Known rows, with every way that one mark hangs from another:
(k211 k48): |  0.22 | -3.50 |  0.66 | -1.94 | -1.08 | -1.24 |  1.85 | -0.21 |  1.36 | -0.47 | -0.93 |  0.00 | -0.80 | -3.23 | -4.90 | -0.97 | -0.18 |  0.60 | -1.17 |
(k819 (k211 (k48 k618)) k774): |  1.27 | -5.03 | -1.89 | -4.66 | -0.31 | -0.01 |  4.01 | -1.06 |  3.46 | -1.38 | -2.23 | -0.13 | -1.21 | -4.71 | -6.68 | -1.29 |  4.57 |  1.07 | -0.07 |
(k778 (k211 k856) k465): | -0.86 | -5.89 |  3.55 | -1.75 | -1.34 | -1.67 | -1.02 |  0.57 | -1.78 |  0.12 | -0.36 |  0.90 |  0.40 | -0.50 | -4.77 | -0.70 | -0.15 |  1.51 |  3.60 |
(k199 (k778 k211 k465)): | -0.81 | -5.18 |  3.70 | -1.51 | -2.83 | -1.35 |  2.24 | -0.30 | -1.67 | -0.93 | -0.21 |  0.26 |  1.23 | -0.93 | -6.11 |  0.15 |  0.66 |  2.09 |  5.93 |
(k778 k211 k465): | -0.94 | -6.12 |  4.21 | -1.10 | -1.85 | -1.04 |  1.08 |  0.46 | -1.22 | -0.33 | -0.57 |  0.29 |  0.41 | -0.22 | -6.29 | -0.31 |  0.22 |  1.40 |  4.37 |
(k211 (k778 k199 k465) k819 k856): | -0.87 | -2.72 |  1.86 | -1.33 | -0.76 | -0.73 | -0.60 |  0.38 | -2.26 |  0.39 | -0.22 |  3.64 |  0.31 | -2.82 | -6.17 | -0.97 |  1.57 | -1.23 |  2.09 |
(k199 (k778 k211) k856): | -0.13 | -3.99 |  2.42 | -1.80 | -3.76 | -2.61 |  3.97 | -1.63 | -0.33 | -0.81 |  0.04 |  0.23 |  1.68 | -1.93 | -4.77 |  1.54 | -0.51 |  0.72 |  4.85 |
(k819 (k211 (k48 k618))): |  0.69 | -4.91 | -0.98 | -3.32 | -0.66 | -0.46 |  3.35 | -0.59 |  2.35 | -1.54 | -1.89 | -0.02 | -1.29 | -4.23 | -6.14 | -0.66 |  3.32 |  0.98 | -0.06 |
(k211 (k48 k618) k819 k856): |  0.22 | -3.28 | -1.53 | -4.09 |  0.80 | -1.43 | -0.09 | -0.05 |  0.94 | -0.59 | -1.66 |  0.76 | -0.90 | -5.58 | -4.83 | -1.61 |  2.99 | -0.20 | -2.76 |
(k211 k48 k819): |  0.14 | -2.80 |  0.13 | -1.72 | -0.81 | -1.15 |  1.95 |  0.05 |  1.86 | -0.46 | -0.88 |  0.95 | -0.02 | -5.17 | -5.79 | -1.13 |  1.43 | -0.77 | -1.16 |
(k778 (k199 k856) (k211 k819) k465): | -0.73 | -5.36 |  4.43 |  0.79 | -2.67 | -1.19 |  1.18 | -0.57 | -1.88 |  0.56 | -0.09 |  2.73 |  2.00 | -1.37 | -7.67 |  0.52 |  1.02 |  0.55 |  7.09 |
(k211 k48 (k778 k465) k819 k856): | -0.29 | -3.61 | -0.59 | -2.75 | -0.65 | -1.09 | -1.20 |  1.13 | -0.03 | -0.77 | -0.13 |  2.98 | -0.51 | -6.09 | -6.85 | -0.57 |  2.51 | -1.63 | -0.84 |
(k199 (k778 k465) k856): | -0.83 | -3.54 |  2.30 | -0.53 | -3.44 | -2.01 |  4.02 | -0.90 | -0.49 | -0.59 |  0.19 |  2.01 |  0.96 | -2.54 | -5.76 |  1.15 | -0.93 |  1.56 |  4.16 |
(k819 k211 k774): |  0.59 | -3.69 |  0.41 | -2.61 | -1.42 | -0.45 |  5.08 | -0.95 |  3.09 | -0.53 | -1.45 |  0.76 | -0.03 | -2.99 | -5.57 | -1.35 |  1.44 |  0.30 |  2.03 |
(k778 k465): | -1.08 | -4.11 |  3.07 | -0.70 | -1.27 | -0.86 |  2.15 |  0.40 | -0.44 | -0.05 | -0.74 |  1.05 | -0.29 | -1.12 | -5.61 | -0.78 | -1.06 |  1.18 |  2.02 |
(k819 (k211 k778 k856) k774): |  0.75 | -3.22 | -1.35 | -4.52 | -1.01 | -0.84 |  2.93 | -0.61 |  2.22 | -0.77 | -0.85 |  1.95 | -0.49 | -4.11 | -5.01 | -0.75 |  2.03 | -1.46 |  0.37 |
(k778 (k199 k856) k465): | -0.88 | -4.22 |  3.96 |  1.00 | -2.50 | -1.23 |  2.16 | -0.83 | -1.67 |  0.89 | -0.22 |  2.63 |  0.50 | -0.30 | -6.13 |  0.21 | -1.51 |  1.49 |  4.30 |
(k819 (k211 (k48 k618) k856) k774): |  1.39 | -4.89 | -2.68 | -5.31 |  0.22 | -0.66 |  1.83 | -0.93 |  2.98 | -0.98 | -2.05 |  0.42 | -1.28 | -5.14 | -5.36 | -1.59 |  4.41 |  1.00 | -0.99 |
(k778 k211): | -0.38 | -4.73 |  3.15 | -1.95 | -1.64 | -1.47 |  2.13 | -0.27 | -0.23 | -0.28 | -0.80 | -0.54 |  0.39 | -0.56 | -4.80 | -0.47 | -0.35 |  0.59 |  2.70 |

Rows:
| -0.20 | -4.50 |  1.51 | -0.58 | -2.56 | -0.88 |  0.76 | -0.48 | -1.18 | -0.21 |  0.18 |  3.04 | -0.34 | -2.87 | -7.83 |  1.14 |  0.39 | -0.09 |  2.24 |
(k211 k48 (k778 (k199 k856) k465))
| -0.17 | -3.95 |  1.13 | -1.77 | -0.98 | -0.75 | -1.90 |  0.15 | -1.99 |  0.06 | -0.11 |  2.63 | -0.87 | -2.68 | -5.99 | -0.69 |  1.09 |  0.33 |  0.50 |
(k211 k48 (k778 k199 k465) k856)
|  0.40 | -4.29 |  2.38 | -1.36 | -2.07 | -1.22 |  2.79 | -1.69 |  0.21 |  0.70 | -0.76 |  1.72 |  2.08 | -2.05 | -6.72 | -0.18 |  1.93 | -0.40 |  5.19 |
(k778 (k199 k856) (k211 (k819 k774)))
|  0.63 | -3.38 | -0.63 | -3.90 | -1.55 | -0.27 |  5.08 | -0.69 |  2.78 | -1.26 | -1.07 |  1.41 | -0.46 | -3.82 | -6.37 | -0.46 |  2.39 | -1.57 |  1.21 |
(k819 (k211 k778) k774)
|  0.31 | -3.97 |  0.90 | -3.65 | -0.48 | -1.58 |  0.70 | -0.36 |  0.91 |  0.15 | -1.04 |  0.84 |  1.19 | -3.24 | -4.89 | -1.61 |  2.32 | -0.76 |  1.92 |
(k778 (k211 (k819 k774) k856))
| -0.40 | -3.83 |  0.09 | -2.21 | -1.12 | -0.51 |  0.92 |  1.02 |  0.53 | -1.22 | -0.29 |  2.32 | -0.44 | -5.68 | -8.30 | -0.20 |  2.86 | -1.68 |  0.00 |
(k211 k48 (k778 k465) k819)
|  1.34 | -4.10 | -1.99 | -4.15 | -1.49 | -0.19 |  3.72 | -0.62 |  3.47 | -1.59 | -1.00 |  1.12 | -0.89 | -5.56 | -7.14 | -0.32 |  3.56 | -1.32 | -0.01 |
(k819 (k211 k48 k778) k774)
|  0.27 | -2.18 | -1.66 | -3.70 | -0.45 | -1.58 | -0.25 |  0.32 |  1.03 | -0.73 | -0.38 |  2.02 | -0.58 | -6.35 | -5.22 | -0.62 |  1.97 | -2.59 | -2.80 |
(k211 k48 k778 k819 k856)
|  0.78 | -4.64 | -1.68 | -3.99 | -0.15 | -1.10 |  1.19 | -0.50 |  1.82 | -1.09 | -1.62 |  0.57 | -1.39 | -4.68 | -4.69 | -0.82 |  2.88 |  0.97 | -0.93 |
(k819 (k211 (k48 k618) k856))
|  0.23 | -6.03 |  0.90 | -3.94 | -0.48 | -1.08 |  0.90 | -0.55 |  0.13 | -1.31 | -1.68 | -1.51 | -0.83 | -2.19 | -6.01 | -0.43 |  2.67 |  1.26 |  0.27 |
(k778 (k211 (k48 k618)))
|  0.25 | -2.51 | -0.63 | -2.36 | -0.34 | -1.72 | -0.23 |  0.16 |  1.31 | -0.10 | -0.68 |  1.49 | -0.12 | -5.53 | -4.43 | -1.45 |  1.25 | -0.67 | -1.94 |
(k211 k48 k819 k856)
| -0.73 | -5.52 |  4.60 | -0.59 | -1.39 | -1.11 | -1.80 | -0.15 | -3.22 |  0.95 | -0.35 |  1.51 |  0.76 |  0.94 | -5.00 | -1.07 |  0.00 |  2.20 |  5.10 |
(k778 k199 (k211 k856) k465)
| -0.67 | -4.87 |  2.94 | -0.75 | -3.67 | -2.06 |  2.89 | -0.66 | -0.80 | -0.81 |  0.30 |  2.11 |  2.44 | -3.63 | -7.21 |  1.48 |  1.37 |  0.47 |  6.90 |
(k199 (k778 (k211 k819) k465) k856)
| -0.30 | -3.54 |  1.28 | -1.09 | -1.11 |  0.01 |  0.21 |  0.32 | -0.99 | -0.37 | -0.34 |  2.97 | -0.04 | -4.13 | -8.42 | -0.56 |  2.87 | -1.08 |  1.83 |
(k211 k48 (k778 k199 k465) k819)
|  0.06 | -2.04 | -0.51 | -4.04 | -0.66 | -0.59 |  3.87 | -0.30 |  1.89 | -0.76 | -1.08 |  1.44 |  0.04 | -4.63 | -6.48 | -1.07 |  2.30 | -2.87 | -0.51 |
(k211 k778 (k819 k774))
|  0.55 | -4.70 |  1.05 | -2.09 | -3.72 | -2.54 |  2.63 | -1.59 |  0.39 | -1.15 |  0.17 |  0.11 |  1.22 | -3.76 | -5.53 |  1.52 |  0.54 |  1.04 |  3.41 |
(k199 (k778 (k211 k48)) k856)
|  0.29 | -6.25 |  1.27 | -2.51 | -1.06 | -0.30 |  0.72 |  0.33 |  1.17 | -0.64 | -0.92 |  0.89 |  0.79 | -4.23 | -8.56 | -1.14 |  4.11 |  0.49 |  3.25 |
(k778 (k211 k48 (k819 k774)) k465)
| -0.70 | -4.94 |  2.93 | -2.09 | -2.43 | -1.97 |  0.08 | -0.21 | -2.12 | -0.48 |  0.07 |  0.81 |  1.18 | -1.36 | -4.74 | -0.17 |  0.53 |  2.07 |  5.02 |
(k199 (k778 (k211 k856) k465))
| -0.72 | -4.91 |  3.96 | -0.27 | -1.11 | -1.01 | -1.61 |  0.07 | -2.74 |  0.90 | -0.41 |  2.32 |  1.51 | -1.04 | -5.89 | -1.27 |  1.76 |  0.79 |  5.26 |
(k778 k199 (k211 k819 k856) k465)
|  0.70 | -2.87 | -0.89 | -3.02 | -0.46 | -0.71 |  2.66 | -0.42 |  2.95 | -0.43 | -1.29 |  0.86 |  0.05 | -5.52 | -6.46 | -1.86 |  2.70 | -0.71 | -0.97 |
(k211 k48 (k819 k774))
| -0.18 | -7.22 |  1.15 | -3.82 | -0.14 | -1.21 | -2.07 |  0.40 | -1.38 | -0.79 | -1.23 | -0.03 | -0.85 | -2.28 | -6.13 | -0.65 |  2.96 |  2.17 |  1.25 |
(k778 (k211 (k48 k618) k856) k465)
|  1.40 | -3.74 | -0.92 | -3.05 | -1.50 |  0.35 |  3.10 | -1.34 |  2.01 | -0.80 | -0.95 |  1.77 | -0.48 | -4.06 | -7.35 | -0.85 |  3.65 | -0.60 |  1.64 |
(k819 (k211 k48 (k778 k199)) k774)
|  0.23 | -3.08 | -2.51 | -5.51 |  0.68 | -1.30 | -0.09 |  0.05 |  0.62 | -1.35 | -1.31 |  1.30 | -1.31 | -6.40 | -5.67 | -0.76 |  3.80 | -2.15 | -3.64 |
(k211 (k48 k618) k778 k819 k856)
| -0.14 | -3.47 |  3.02 | -1.19 | -0.93 | -1.45 | -0.69 | -0.64 | -1.67 |  0.92 | -0.61 |  1.31 |  1.52 | -1.32 | -4.42 | -1.46 |  1.29 | -0.08 |  3.38 |
(k778 k199 (k211 k819 k856))
|  0.77 | -3.50 | -2.56 | -5.58 |  1.21 | -0.97 |  0.64 | -0.51 |  2.08 | -0.51 | -2.05 |  0.70 | -0.81 | -5.85 | -5.49 | -2.22 |  4.30 | -0.12 | -2.76 |
(k211 (k48 k618) (k819 k774) k856)
| -0.15 | -4.08 |  3.42 | -0.05 | -2.46 | -1.65 |  2.02 | -1.30 | -0.98 |  0.63 | -0.38 |  1.80 |  1.99 | -1.61 | -6.06 |  0.40 |  0.61 | -0.52 |  5.03 |
(k778 (k199 k856) (k211 k819))
| -0.03 | -6.72 |  3.71 |  0.22 | -2.89 | -1.23 | -0.19 | -0.82 | -1.68 |  0.30 |  0.02 |  1.76 |  0.88 | -1.16 | -7.51 |  0.87 |  0.68 |  2.11 |  5.53 |
(k778 (k199 k856) (k211 k48) k465)
|  1.44 | -3.83 | -2.63 | -5.00 | -0.95 | -0.82 |  1.67 | -0.49 |  2.97 | -1.24 | -0.83 |  1.76 | -0.94 | -5.95 | -5.72 | -0.80 |  3.41 | -1.24 | -1.11 |
(k819 (k211 k48 k778 k856) k774)
|  0.44 | -2.96 |  0.36 | -4.11 | -1.48 | -1.88 |  1.89 | -1.09 |  0.54 | -0.45 | -0.63 |  0.67 |  2.02 | -3.84 | -4.60 | -1.12 |  2.91 | -0.02 |  3.23 |
(k199 (k778 (k211 (k819 k774) k856)))
| -0.44 | -4.66 | -0.84 | -4.01 |  0.03 | -0.12 |  0.98 |  0.74 |  0.13 | -1.74 | -1.28 |  1.61 | -1.23 | -5.64 | -8.66 | -0.26 |  4.71 | -1.25 | -0.78 |
(k211 (k48 k618) (k778 k465) k819)
|  1.33 | -4.38 | -0.96 | -2.95 | -1.38 | -0.36 |  3.79 | -0.84 |  3.83 | -0.84 | -1.28 |  0.53 | -0.43 | -4.57 | -6.27 | -1.31 |  2.54 |  0.62 |  0.79 |
(k819 (k211 k48) k774)
| -0.96 | -3.57 |  3.15 | -0.88 | -1.48 | -0.17 |  1.33 | -0.03 | -2.20 |  0.02 | -0.40 |  2.24 | -0.34 | -0.34 | -6.59 | -0.46 |  0.33 |  0.07 |  2.79 |
(k211 (k778 k199 k465))
|  0.23 | -3.94 | -1.05 | -4.29 |  0.52 | -1.56 |  0.04 | -0.35 |  0.42 | -0.55 | -1.64 | -0.10 | -1.63 | -3.53 | -3.93 | -1.27 |  1.40 |  1.06 | -2.86 |
(k211 (k48 k618) k856)
| -0.01 | -5.49 |  1.60 | -2.46 | -2.34 | -1.81 | -1.08 | -0.13 | -1.42 | -0.80 |  0.12 |  0.54 |  0.77 | -3.00 | -5.48 |  0.03 |  1.67 |  2.43 |  3.65 |
(k199 (k778 (k211 k48 k856) k465))
| -0.28 | -7.42 |  1.95 | -3.14 | -0.62 | -0.56 | -0.10 |  0.38 | -0.90 | -1.27 | -1.46 | -0.57 | -0.78 | -1.94 | -7.45 | -0.28 |  3.22 |  2.24 |  2.28 |
(k778 (k211 (k48 k618)) k465)
|  1.41 | -4.06 | -1.77 | -3.52 | -0.91 | -0.98 |  1.74 | -0.73 |  3.34 | -0.45 | -1.11 |  1.22 | -0.45 | -5.04 | -4.94 | -1.53 |  2.39 |  0.58 | -0.25 |
(k819 (k211 k48 k856) k774)
| -0.26 | -6.10 |  2.37 | -1.29 | -1.47 | -0.78 | -0.13 |  0.82 |  0.02 | -0.70 | -0.52 |  0.97 |  0.77 | -3.83 | -7.93 | -0.43 |  2.85 |  0.48 |  3.30 |
(k778 (k211 k48 k819) k465)
|  0.13 | -1.99 | -0.24 | -3.39 |  0.02 | -1.38 |  1.69 | -0.31 |  1.77 |  0.43 | -1.17 |  1.56 |  0.40 | -4.15 | -4.23 | -2.10 |  1.25 | -0.95 | -0.63 |
(k211 (k819 k774) k856)
|  0.84 | -2.71 | -1.64 | -3.67 |  0.08 | -1.35 |  0.55 | -0.26 |  2.43 |  0.06 | -1.08 |  1.41 | -0.04 | -5.88 | -5.10 | -2.13 |  2.39 | -0.71 | -1.92 |
(k211 k48 (k819 k774) k856)
| -0.27 | -6.73 |  2.91 | -1.44 | -1.82 | -0.91 | -0.01 |  0.54 | -0.49 | -0.69 | -0.47 |  0.15 |  0.04 | -1.91 | -7.08 | -0.24 |  1.26 |  1.74 |  3.07 |
(k778 (k211 k48) k465)
| -0.21 | -7.13 |  3.08 | -2.03 | -0.69 | -0.04 | -0.81 | -0.37 | -2.37 | -0.39 | -1.43 |  0.00 | -0.38 | -0.46 | -7.65 | -0.74 |  3.28 |  2.89 |  4.01 |
(k778 k199 (k211 (k48 k618)) k465)
| -0.30 | -5.29 |  3.78 | -1.09 | -1.25 |  0.12 |  1.25 | -0.40 | -1.10 |  0.58 | -0.99 |  1.64 |  1.63 | -1.04 | -8.00 | -1.74 |  3.12 |  0.92 |  6.27 |
(k778 k199 (k211 (k819 k774)) k465)
